Every row comes from one small tree of marks. The marks that hang from a mark follow it in brackets, in the order of their numbers. Every link used is in the known rows. Which tree was each row made from?
In the rows, 128 means zero.
Known rows:
J_243(J_586(J_301 J_478 J_673)): [159 150 174 116 120  83 183 141 169  98 119 109 103 102 118  95 140 197
 147 145 120 126]
J_673(J_390(J_243(J_586(J_301) J_653) J_478)): [104 155 181 141 158  98 184 137 198 134 119 101  54  90 140 124 125 153
 214 135  93 100]
J_390(J_243(J_653) J_478 J_673): [ 89 148 162 127 159  98 165 141 181 155  94  54  50 136 112 101 132 198
 182 137 119 107]
J_390(J_243(J_586(J_673)) J_478(J_760)): [ 54 148 103 150 175  87 162 154 153 129 120  73  72 121 100 112 154 226
 192 116  97 114]
J_586(J_301 J_673): [160 141 113 113  98 100 134 133 157 113 135 116 101 106 118  92 144 168
 109 170 133 125]
J_243(J_586): [138 131 146 129 145 117 161 130 145 121 115 128 134 122 143 135 126 151
 170 113 117 136]
J_390(J_243(J_653)): [113 135 165 135 162 119 162 139 184 149 126  95 104 131 139 123 124 148
 163 130  45 133]
J_673(J_390(J_243(J_586) J_478(J_760))): [ 62 152 148 158 167 103 149 141 152 130 133 109  54  91 115 134 142 162
 214 112 123  97]
J_586(J_243 J_673 J_986): [148 152 121 125 107  88 146 153 105 106 127 133  89 124  95  77 136 193
 101 139 120 152]
J_478(J_390(J_243(J_586 J_653)) J_760): [ 59 152 137 157 190 135 160 150 185 147 144 109 165  95 125 126 155 187
 234 106  72 144]
J_390(J_243): [106 133 150 142 151 120 131 136 143 136 137  98 101 130 127 126 125 145
 140 121  78 110]
J_301(J_586(J_478)): [136 144 163 118 121 119 107 143 100 117 126 139 136 121 137 114 136 150
 123 148 140 134]
J_673(J_390(J_478)): [105 145 132 141 126 122 130 128 125 123 126 133  71 114 117 131 130 113
 169 128 162 103]
J_301(J_586(J_478 J_673 J_986(J_390))): [141 169 153 106  90 111 107 154  94 108 129 149 131 147 115  67 151 185
 129 149 145 182]
J_390(J_243 J_478 J_673): [ 83 147 148 135 148  99 135 137 143 140 105  55  45 135 100 105 134 195
 160 128 153  84]
J_478(J_390(J_243 J_673)): [108 154 151 146 143 142 114 133 140 136 137  95 126 128 110 111 141 160
 184 117 134 110]
J_586(J_673): [152 135  95 125 110 117 122 134 123 116 130 130 104 149 109 106 146 150
 127 141 124 147]
J_301(J_586): [143 137 124 121 122 130  92 136 101 128 127 150 145 123 153 126 136 136
 131 151 143 140]
J_301(J_586(J_673)): [162 143  97 118 108 122  86 141  97 119 128 150 126 140 139 108 150 154
 130 160 140 155]
J_243(J_653): [135 129 147 119 142 127 166 132 177 146 114 126 133 129 144 123 127 131
 157 139  87 156]
J_586(J_478(J_390) J_673): [134 157 135 133 111 124 137 145 119 101 138 121 131 145  85  90 152 163
 148 130 126 140]
J_478(J_390(J_673) J_760): [ 74 150 114 143 147 142 104 137 131 139 143 121 152  93  96 112 166 178
 190 120 187 130]
J_586(J_478 J_673 J_986): [131 155 162 110  89  86 153 156 114  97 124 114  97 169  97  75 135 199
 102 134 128 153]
J_986(J_586(J_243)): [163 143 138 119 151 130 140 131 124 136 141 142 141  64  83  82 133 142
 110 129 126 122]

Write each row's tree:
[ 70 158 118 155 166 122 139 150 168 128 156 104 147  82 109 110 164 205
 206 121 101 123]
J_478(J_390(J_243(J_586(J_301 J_673))) J_760)
[ 98 156 153 149 150 133 149 145 145 123 138 107 158 138 136 120 127 169
 195 100  90 126]
J_478(J_390(J_243(J_586(J_986))))
[137 171 141 123  93  64 160 153 138  99 133 125  41  67  95  65 136 199
 115 169 155 110]
J_586(J_243 J_301 J_673(J_390(J_478)) J_986)
[124 162 162 113 113 122  93 144 108 133 127 133 127 134 140  87 140 178
 149 141 150 161]
J_301(J_586(J_986(J_390(J_243 J_673))))
[ 47 149 113 162 171 143 115 146 142 140 160 110 157  97 104 123 157 170
 189 109 106 121]
J_478(J_390(J_243) J_760)
[129 166 191 104 101 115 107 147 100 119 121 140 132 130 123  77 142 182
 136 143 175 164]
J_301(J_586(J_478 J_986(J_390(J_673))))
[ 61 157 123 120 121 118 138 144 124 130 127 123 136 129 102  88 140 181
 149 116 158 161]
J_586(J_986(J_390(J_478(J_760))))
[120 147 222 127 167  90 209 145 219 134 118  80  99  97 143 111 122 190
 178 135  40 120]
J_390(J_243(J_586(J_301 J_478) J_653))
[ 95 155 142 133 137 132  97 151 102 122 142 143 169  99 123 112 156 167
 157 140 151 139]
J_301(J_586(J_478(J_390 J_760)))
[ 99 158 171 124 132  92 121 165  89 115 132 143 127  79 115  91 143 205
 111 146 144 143]
J_301(J_586(J_243 J_478(J_760) J_986))
[ 56 154 131 156 165 136 107 143 145 144 150  96 130  95  94 110 164 191
 199 115 148 115]
J_478(J_390(J_243 J_673) J_760)
[118 163 169 119 108 122 110 156  92 111 131 140 169 138 139  99 132 173
 135 138 149 146]
J_301(J_586(J_478(J_390) J_986))
[127 162 172 109 121 122 111 147 134 142 120 133 129 135 147  85 139 179
 164 147 130 175]
J_301(J_586(J_986(J_390(J_243(J_653) J_673))))
[165 139 139 118 144 108 195 138 191 129 102 128 119 141 145 113 140 173
 199 135  73 179]
J_243(J_586(J_673) J_653)
[116 154 203 124 123  84 171 156 110 105 126 120 102  99  93  84 118 188
  92 125 121 125]
J_586(J_243 J_478 J_986)
[109 165 141 144 155 106 175 162 152 119 140 127 120  71  61  74 170 204
 171 138  91 159]
J_586(J_243(J_653) J_478(J_390 J_760) J_673)
[161 159 153 105 106  69 188 156 179 118 123 120  91  81 116  59 132 215
 105 178  96 152]
J_586(J_243(J_653) J_301 J_673 J_986)
[126 152 178 110 106 105 115 154  94 112 123 138 138 138 144 101 128 176
 111 146 145 145]
J_301(J_586(J_478 J_986))
[131 167 175 125 122 101 171 151 190 112 143  88 114 103  99  73 148 195
 151 160  82 121]
J_586(J_301 J_478(J_390(J_243(J_653))) J_673)
[155 159 206  97 119  68 229 154 212 111 103 105 110 123 141  76 130 227
 163 153  84 166]
J_243(J_586(J_301 J_478 J_673 J_986) J_653)
[ 71 145 120 146 138 117 126 134 127 130 134 134  73  92 106 130 146 133
 178 127 170 107]
J_673(J_390(J_478(J_760)))
[155 162 134 113 124 108 137 134 163 128 148 116  84  78  85  63 145 165
 135 158 134 102]
J_986(J_586(J_301 J_673(J_390(J_243 J_478))))
[125 149 177 135 145 122 171 138 143 108 123 121 154 119 124 122 132 162
 185 104 118 130]
J_243(J_586(J_478(J_390)))
[157 155 117 118 106  97 105 157  83 110 127 154 113 120 128  84 142 189
 109 159 135 159]
J_301(J_586(J_243 J_673 J_986))
[191 156 139 118 141 122 153 135 154 134 141 159  99  68  78  65 148 142
 150 146 106 148]
J_986(J_586(J_243(J_653) J_673(J_390)))
[104 160 198 112 106 115 154 145 124 114 130 127 134 138  98  77 129 166
 126 114 135 162]
J_586(J_478 J_986(J_390))
[118 156 227 140 149 100 182 144 180 125 127 119  67 117 140 119 121 151
 205 117  73 130]
J_673(J_390(J_243(J_586(J_478 J_986) J_653)))
[ 55 149 137 158 157 111 128 140 140 135 141 109  51  95 105 129 144 147
 188 121 129  93]
J_673(J_390(J_243 J_478(J_760)))
[107 166 179 125 119 118 111 159 101 115 137 124 155 139 139  99 131 182
 141 135 123 137]
J_301(J_586(J_478(J_390(J_243)) J_986))
[ 94 172 227 117 120  94 185 158 187 118 138  83 140 107 126  78 119 205
 137 144  92 116]
J_586(J_301 J_478(J_390(J_243(J_653))) J_986)
